Known rows, with every way that one mark hangs from another
(Z_231 Z_552): [  9 -12  -6 -12   0  -7 -18  -4  14 -10 -19  -6  -3   7   4  -1  -4  -7
   9  -7  -7   4 -16  -6 -10 -10   8   0   7   4  -9  -5]
(Z_496 (Z_422 Z_850)): [  2   1   7  -3  12   5  -9 -22   9   3 -12 -14   0   8   7 -19  -4   3
   7   5  16  -4   3  31  -7  -4  18  17 -18 -12  -7 -11]
(Z_51 (Z_204 (Z_496 Z_422)) Z_597): [ 13 -31   1  29 -12   7   4   4 -10 -34   9  -7 -16  -3  -7 -10  -6  -5
  -2 -29   2  21  -1  29  23   8  31  15 -13  -7   7 -14]
(Z_699 Z_204): [ -3  12   1   5  -3  -2  -2  -2   4   5  -4 -11   0  17   9  -1  -3  -6
   1  -3   0  -3  -2  -6   0 -11   9  11   2   4  16  -1]
(Z_51 Z_204 Z_597): [  8 -27   0   9  -9  12  20  10 -11 -16  15   8  -3   0 -21   4  -5   2
  -5 -23   0   9   3   2   1  10  12  14  -6  -4   3   4]
(Z_231 (Z_552 Z_654 (Z_850 (Z_422 Z_496 Z_582)))): [  9 -47  14 -40  50 -14 -35 -49  30 -36 -34 -24   3   8   6  -8   6 -35
   1  -6 -16  -3 -11  -8 -30 -20  68  37  -1 -17 -21 -27]
(Z_204 Z_51 Z_226 (Z_496 Z_422)): [ -7  11   2  26  -2   4 -28  -8  -6 -22 -20 -16 -29  -2   1 -20  -8 -10
   8 -13  -9  15   0  39  36  10  36   0   4  -9  17 -15]
(Z_422 Z_582): [  5  -2   2 -16  20  -2  -3 -11  12 -13  -7   1   5   6   7 -13   0 -11
 -10  -9 -15  -2  -5  -3 -10  -8  18  14   2  -9 -14   3]
(Z_204 (Z_51 Z_597) Z_226 (Z_496 (Z_422 Z_850))): [  7   5   7  28  -1  28 -19 -16   2 -30 -14 -25 -37   3  -3 -45 -14 -11
  12 -26  -3   5  -3  40  25  30  52  10   3 -17  13 -15]
(Z_226 Z_53 (Z_204 (Z_496 Z_422))): [ 15   8  -1  36   6   4 -11  14  21   7 -32 -43  -6  25  30 -25 -12 -31
  29   3   8  17  -6  15  19 -19  36  -4 -40  -7 -11  -1]
(Z_582 (Z_422 Z_496 (Z_850 Z_552))): [  8  18  12 -19  29 -12  -8 -37   1  -1 -10  -5   3   6  11  -7  28 -22
  11  13  -1   3  11   1 -24  14  29   9 -14 -26  -7  -2]
(Z_226 Z_53 Z_204): [  9  12  -4  16  10  10   5  20  20  26 -26 -28   7  28  16 -11 -10 -22
  26   7   5   4  -3 -10  -3 -18  18  -5 -33  -2 -17  17]
(Z_231 (Z_552 Z_654)): [  8 -27  -7 -10   7  -5 -11  -1  17 -18 -28 -14  -6   4  -4   4   9 -17
  15  -6  -2   4 -18 -17 -10  -6  24   1  14  -3 -10 -11]
(Z_582 Z_422): [ 7  4  8 -2  9 -8  1  5 -9 -7  0 -4 -2 -2  6  9  8 -4  5  0  2  4 -2 -3
 -1  9 13 -5 -3  4  0  5]
(Z_850 (Z_422 Z_496 Z_582) (Z_552 Z_231 Z_654)): [ -4 -18  21 -40  53 -12 -14 -47  16 -17 -31 -29  21 -18   1 -11  30 -45
  -2  20   2  16   2  11 -24  -7  56  23 -17 -32  -4 -19]
(Z_597 (Z_51 (Z_204 Z_226 (Z_496 (Z_422 Z_582 Z_850))))): [ 19  -7   9   0  21  14  -2 -19   4 -48 -24   6  -9  26 -10 -38  -5 -21
  -6 -33  -6  21   6  48  16  -9  65  25 -10 -34 -14 -23]
(Z_204 (Z_51 Z_597) Z_496): [  5  -1   2  34 -14  17  -1   7  -6 -27   5 -16 -32  -2   4 -19  -9 -14
   7 -19 -20   8  -9  -6  23  28  18 -10  14  -2  16  -1]
(Z_567 (Z_582 (Z_422 (Z_850 Z_552)))): [  7  22   1 -15  39 -11  13 -21  16  -3   1 -28  12   0   2  -1  20 -17
   7   1   8   7  -9   1 -11  11  24  21 -24 -23 -18   0]
(Z_699 (Z_204 (Z_51 Z_597) Z_226)): [ -8  12   3  19  -6  22 -11  -1  -3  -9  -8 -22 -23  12 -10 -17 -11  -2
   3 -27 -10  -4  -9   9  14  13  37  12  15   1  33   8]
(Z_204 Z_51 (Z_226 Z_53) (Z_496 (Z_422 Z_582 Z_850))): [  1  27  -1   3  21  25 -18 -18  28 -17 -46 -33 -24  31  18 -67 -13 -38
  25 -14 -16   4 -10  37  19   6  64  19  -9 -31 -21 -14]
(Z_597 (Z_51 (Z_204 (Z_226 Z_53)))): [  4  -3  -5   3  -3  24  18  21   0  -5 -22   4   3  28 -24 -13   0  -6
  13 -18   3  15  -1  26  17 -12  28   1 -14 -15 -13   5]
(Z_567 (Z_582 (Z_422 Z_496 (Z_850 (Z_552 Z_231 Z_654))))): [ -4   2  21 -34  62   0  18 -23  22 -16 -22 -39  19  -2  -5  -2  34 -49
  12   6  16   4  -6 -19 -24  21  50  13 -17 -33 -19  -7]
(Z_582 (Z_422 Z_496 Z_850)): [ 10  11  16 -16  27   0  -5 -20  -3  -7  -8  -1  -1  18  12 -11   6 -16
  12   0   1  -9   7  -9 -21  16  27   7  -7 -12  -9  -4]
(Z_552 Z_231 Z_654 (Z_850 (Z_422 Z_496 Z_582))): [ -7 -38  35 -40  52   2  -5 -37  20 -28 -25 -23  13  -7  -2  -9  10 -45
  -6   5   3  -4   5  -4 -25  -4  62  22  -6 -20 -11 -23]
(Z_226 Z_53 (Z_204 Z_51)): [ -2  23   1  24   8  10  -1  18  14  29 -35 -38  -2  32  18  -9 -16 -25
  33  10  -7   7  -5 -12   1 -12  18  -7 -28  -8  -8  24]
(Z_422 Z_496 Z_850): [  3   8   8 -14  18   8  -6 -25   6   0  -8   2   1  20   6 -20  -2 -13
   8   1  -1 -13  10  -6 -19   8  14  13  -3 -17  -8  -9]
(Z_552 Z_231 Z_654 (Z_850 Z_422)): [-10 -37  26 -17  17   4  10 -12   7 -13 -15 -26   7 -24 -13   9   9 -31
   6  16  24   6   5   5  -7   3  36   2  -9  -6   4 -23]
(Z_422 Z_496 Z_582): [  2  -2   7 -24  35  -2 -15 -25  12 -16 -10   3   7  17  11 -19   1 -16
 -11 -10 -24  -9   1 -10 -19  -8  27  20   2 -13 -16   0]
(Z_597 (Z_51 (Z_204 (Z_496 (Z_422 Z_582))))): [ 16 -20  10   8  14  -3  -1  -7   0 -45 -13   1  -2  20   2 -16  -2 -15
 -11 -23 -13  27  -1  33  17 -22  43  17 -14 -22 -11 -13]

Rows
[  3  -7   7  36  -8  11 -17  -4  -2 -27  -3 -30 -31  -4  10 -22 -11  -5
   7 -17 -11  10 -11  25  27  16  31   1  -1  -4  15  -5] : (Z_204 (Z_51 Z_597) (Z_496 Z_422))
[ 11 -15   5  23  -4   6  -5   3 -14 -38 -13   6 -12   9 -19  -9  -2  -3
  -3 -27   3  30   7  51  36  -9  41   4  -9 -16   7 -19] : (Z_597 (Z_51 (Z_204 Z_226 (Z_496 Z_422))))
[  5   2   7 -29  42 -24 -31 -60  11  -7 -11 -15  16  -7  14 -14  18 -18
  -9  15 -14  12   4  25 -18 -18  40  35 -25 -28  -5 -11] : (Z_850 (Z_422 Z_496 Z_582) Z_552)
[ -5 -39  29 -33  39   3   7 -24  20 -26 -21 -24  11 -16  -6  -4   9 -40
  -5   8   9   4   0   2 -16  -5  52  15  -7 -13 -10 -22] : (Z_552 Z_231 Z_654 (Z_850 (Z_422 Z_582)))
[ -2  -7  13 -38  37   8  18 -28  28 -14 -32 -17  13  -6  -4 -21  31 -52
   4  13   6  10   1  -8 -29   9  43   8   0 -36 -20  -9] : (Z_422 Z_582 (Z_850 (Z_552 Z_231 Z_654)))
[ -2  -2  25 -31  39   0   9 -26   7 -12 -29 -19   9  -6  -2  -3  40 -49
  18  19  16   7   9 -13 -31  24  47  -5  -6 -30  -7  -7] : (Z_582 (Z_422 Z_496 (Z_850 (Z_552 Z_231 Z_654))))
[  0  13   4 -16  20  -4 -11 -41  10   6 -10  -2   5   8   5 -15  20 -19
   6  14  -3   1  12   5 -23   6  18  14 -10 -28  -7  -7] : (Z_422 Z_496 (Z_850 Z_552))
[ 17   2   7  37  10 -10 -18   3   6  -7 -17 -26  -8   8  22  -9 -11 -20
  11  -3   6  19   4  14  15 -16  31  -1 -28  -4   5  -5] : (Z_226 (Z_204 (Z_496 Z_422)))
[ -4 -12  19 -33  43   2   3 -40  31 -14 -40 -30  15  -7   2 -24  30 -42
   5  16  15  12   0  24 -25  -4  55  19 -15 -37 -19 -13] : (Z_496 (Z_422 Z_582 (Z_850 (Z_552 Z_231 Z_654))))
[ 16 -10  -7  20  -8  38  10   5   9 -22 -16 -18 -22  20 -10 -50 -11 -23
  24 -33  10  13  -2  44  25  18  58  21 -21 -23 -11 -19] : (Z_51 (Z_204 (Z_226 Z_53) (Z_496 (Z_422 Z_850))) Z_597)
[ -4  -8  20 -45  51   6   6 -41  28 -17 -36 -15  15   4   0 -25  31 -57
   3  11  -2   2   6 -13 -38   9  51  14   0 -41 -22 -11] : (Z_422 Z_496 Z_582 (Z_850 (Z_552 Z_231 Z_654)))
[ 17  -5  14  36  25   5 -23  -8  15 -29 -21 -43 -21  14  24 -29 -20 -27
   3 -22 -21  15 -10  10  11  -6  60  13 -20 -13   3  10] : (Z_226 (Z_204 (Z_51 Z_597) (Z_496 (Z_422 Z_582))))
[  2  13  20 -26  18  -1  15 -17   5  -1 -15 -13   9 -11   3  -3  27 -35
  14  19  19  14   5   4 -22  20  22 -13 -14 -18  -5  -1] : (Z_582 (Z_422 (Z_850 (Z_552 Z_231))))
[-15 -34  22 -14  12  12  23   5  13 -16 -17 -12   0 -13 -16  11  15 -34
   2   3  14  -2   4 -20 -10  11  25 -13  10  -5  -6 -10] : (Z_552 Z_231 Z_654 Z_850)
[ 16   4   5  36  21  19 -15   4  30 -15 -37 -59 -19  31  32 -46 -21 -38
  23 -18 -21  12 -19  12  14  -9  65  10 -31 -16 -13  16] : (Z_226 Z_53 (Z_204 (Z_51 Z_597) (Z_496 (Z_422 Z_582))))
[ -8  21  -6  26  -4  18 -20   5  10  -8 -36 -33 -27  14  10 -39  -9 -20
  27  -9  -8  13 -10  40  39   7  41  -3  -8 -11   0  -9] : (Z_204 Z_51 (Z_226 Z_53) (Z_496 Z_422))
[  7  -5  12 -26  40 -11 -27 -43   6 -13 -10 -11  12   5  14 -19  -5 -12
  -8   2 -12  -2   1  15 -15 -15  37  35 -18 -14  -5 -13] : (Z_850 (Z_422 Z_496 Z_582))
[ 11 -19  -9  27 -11  29   4  15   3 -26 -13 -18 -21   9 -13 -34  -8 -15
  16 -36   5  19  -6  45  37  10  52  15 -18 -12  -4 -13] : (Z_51 (Z_204 (Z_226 Z_53) (Z_496 Z_422)) Z_597)
[ 20 -12  12   1  18   7   5 -18   7 -43 -18   1  -3  31   5 -32  -5 -22
  -4 -21  -8  22   3  32   7 -14  49  23 -18 -33 -19 -20] : (Z_597 (Z_51 (Z_204 (Z_496 (Z_422 Z_582 Z_850)))))
[  2  -8   4 -21  42  -8  -9 -47  28 -13 -30 -25   6   0   6 -24  31 -24
   1  13   3   8   0  27 -20 -10  55  34 -15 -39 -20 -12] : (Z_496 (Z_422 Z_582 (Z_850 (Z_552 Z_654))))
[-12 -37  32 -24  31   4  -3 -25   6 -15 -18 -24   9 -14  -9   5  11 -35
   4  14  17  -1  10  -1 -16   3  44   8 -10 -12   3 -25] : (Z_552 Z_231 Z_654 (Z_850 (Z_422 Z_496)))
[ -8  21   6  32  -7  -6 -22  -9   0 -11 -19 -33 -24  19  25 -16  -9 -18
  12  -4 -10  12  -6  19  28  -6  29   9  -1  -4  29 -12] : (Z_699 (Z_204 Z_51 (Z_496 Z_422)))
[ -1  12  26 -33  32  -2   3 -30   4  -3 -19 -12  11  -2   6  -8  27 -41
  13  18  12   7  11  -2 -31  20  31  -6 -14 -23  -7  -2] : (Z_582 (Z_422 Z_496 (Z_850 (Z_552 Z_231))))
[  4  12  -9  30 -14  37  -2  18   7 -19 -17 -27 -36  10  -2 -43 -10 -24
  24 -28 -18   7 -16  11  35  31  39  -9   9  -7   5   2] : (Z_204 (Z_51 Z_597) (Z_226 Z_53) Z_496)
[  6 -44   6 -15  15 -13 -19 -25  18 -21 -24 -27  -4  -9  -5  10   6 -19
  12   5   6   6 -12   2 -12 -13  42  17  -2  -5  -6 -27] : (Z_231 (Z_552 Z_654 (Z_850 Z_422)))
[  4 -13   6 -26  49 -21 -24 -56  13 -14 -21 -24  13 -10   5 -10  30 -27
  -4  17  -9  11   2  14 -18 -12  55  38 -17 -34  -4 -16] : (Z_850 (Z_422 Z_496 Z_582) (Z_552 Z_654))
[  7 -31   6 -17   7 -14 -26 -28  16 -13 -13 -19  -1  -5   3   5  -7 -10
   8   2   1   5 -10  13 -11 -17  25  15 -10   4  -6 -22] : (Z_231 (Z_552 (Z_850 Z_422)))
[  1  -3   5  35  -5  19 -25  -5  -5 -33 -10 -25 -36  -9  -6 -29 -11  -4
   5 -28  -8  11  -7  40  36  21  47   3   6  -5  21  -8] : (Z_204 (Z_51 Z_597) Z_226 (Z_496 Z_422))
[  6  26  -3  41  -2  10  -2  24  13  11 -34 -38 -19  32  27 -21 -17 -43
  36   3 -14  17  -6 -17  20  -1  25 -15 -20  -9  -5  11] : (Z_226 Z_53 (Z_204 Z_51 Z_496))
[ 11   5   4  52   1  21 -13  16  17  -2 -29 -60 -23  24  26 -33 -21 -27
  33 -10  -6  15 -15  15  24  -2  48  -4 -33  -7   1  13] : (Z_226 Z_53 (Z_204 (Z_51 Z_597) (Z_496 Z_422)))
[  4  20   3  44   5   6 -17  12  16  10 -41 -51 -17  30  31 -25 -17 -32
  37   6  -5  19  -8  14  24 -14  37  -6 -35 -11  -3   7] : (Z_226 Z_53 (Z_204 Z_51 (Z_496 Z_422)))
[ -8 -16  18 -23  31 -10 -10 -37   4  -5 -24 -29  17 -25  -6   2  29 -35
   9  29  17  18   7  15 -14   1  38   8 -18 -24  11 -19] : (Z_850 (Z_422 Z_496) (Z_552 Z_231 Z_654))
[ 12 -32   8 -34  29 -16 -28 -40  28 -26 -20 -18   3   3  11  -7  -7 -20
  -4  -7 -14   3 -14  10 -21 -24  44  29  -8  -5 -20 -19] : (Z_231 (Z_552 (Z_850 (Z_422 Z_582))))
[  7   0  10 -20  31   3 -12 -33  22 -10 -18 -14   5  15  15 -33  -5  -8
  -2  -3   1  -6  -1  28 -17 -12  36  30 -16 -20 -21  -9] : (Z_496 (Z_422 Z_582 Z_850))
[ -4  19  -3  10  17  16 -23  -6  23 -20 -42 -33 -23  21  17 -51  -9 -31
  17 -17 -22  10 -14  37  29  -1  59  12  -6 -18 -13  -7] : (Z_204 Z_51 (Z_226 Z_53) (Z_496 (Z_422 Z_582)))
[ -5  23   5  14  17   0 -33 -20  10 -29 -33 -26 -25  22  17 -36 -10 -27
  -1 -24 -23  11  -9  29  26  -7  63  25   8 -13  19 -13] : (Z_699 (Z_204 Z_51 Z_226 (Z_496 (Z_422 Z_582))))
[ 16   3   8  50  -3  12  -6  14  -2 -15  -7 -29 -28   9  11 -11 -18 -26
  14 -17 -17  14  -4 -18  16  14  30 -10  -7  -4  15  11] : (Z_226 (Z_204 (Z_51 Z_597) Z_496))
[ -5   9  -6  14  -5  37  -2  12   9   0 -18 -29 -21  11 -11 -32 -10  -6
  21 -20  -9  -4 -15  16  18  19  33   0   2  -5   0  15] : (Z_204 (Z_51 Z_597) (Z_226 Z_53))
[  1  16   1  36 -16  21 -12   4  -4 -28  -7 -22 -38  11  -1 -27 -12 -19
   7 -34 -18   6  -9   3  33  24  43   5  22  -1  35  -5] : (Z_699 (Z_204 (Z_51 Z_597) Z_226 Z_496))
[  5  12   5 -33  41  -5 -13 -53  23  -7 -17  -1  11  15  13 -28  20 -29
  -4   6 -18  -2   8   1 -32  -2  35  28  -8 -36 -21  -5] : (Z_422 Z_496 Z_582 (Z_850 Z_552))
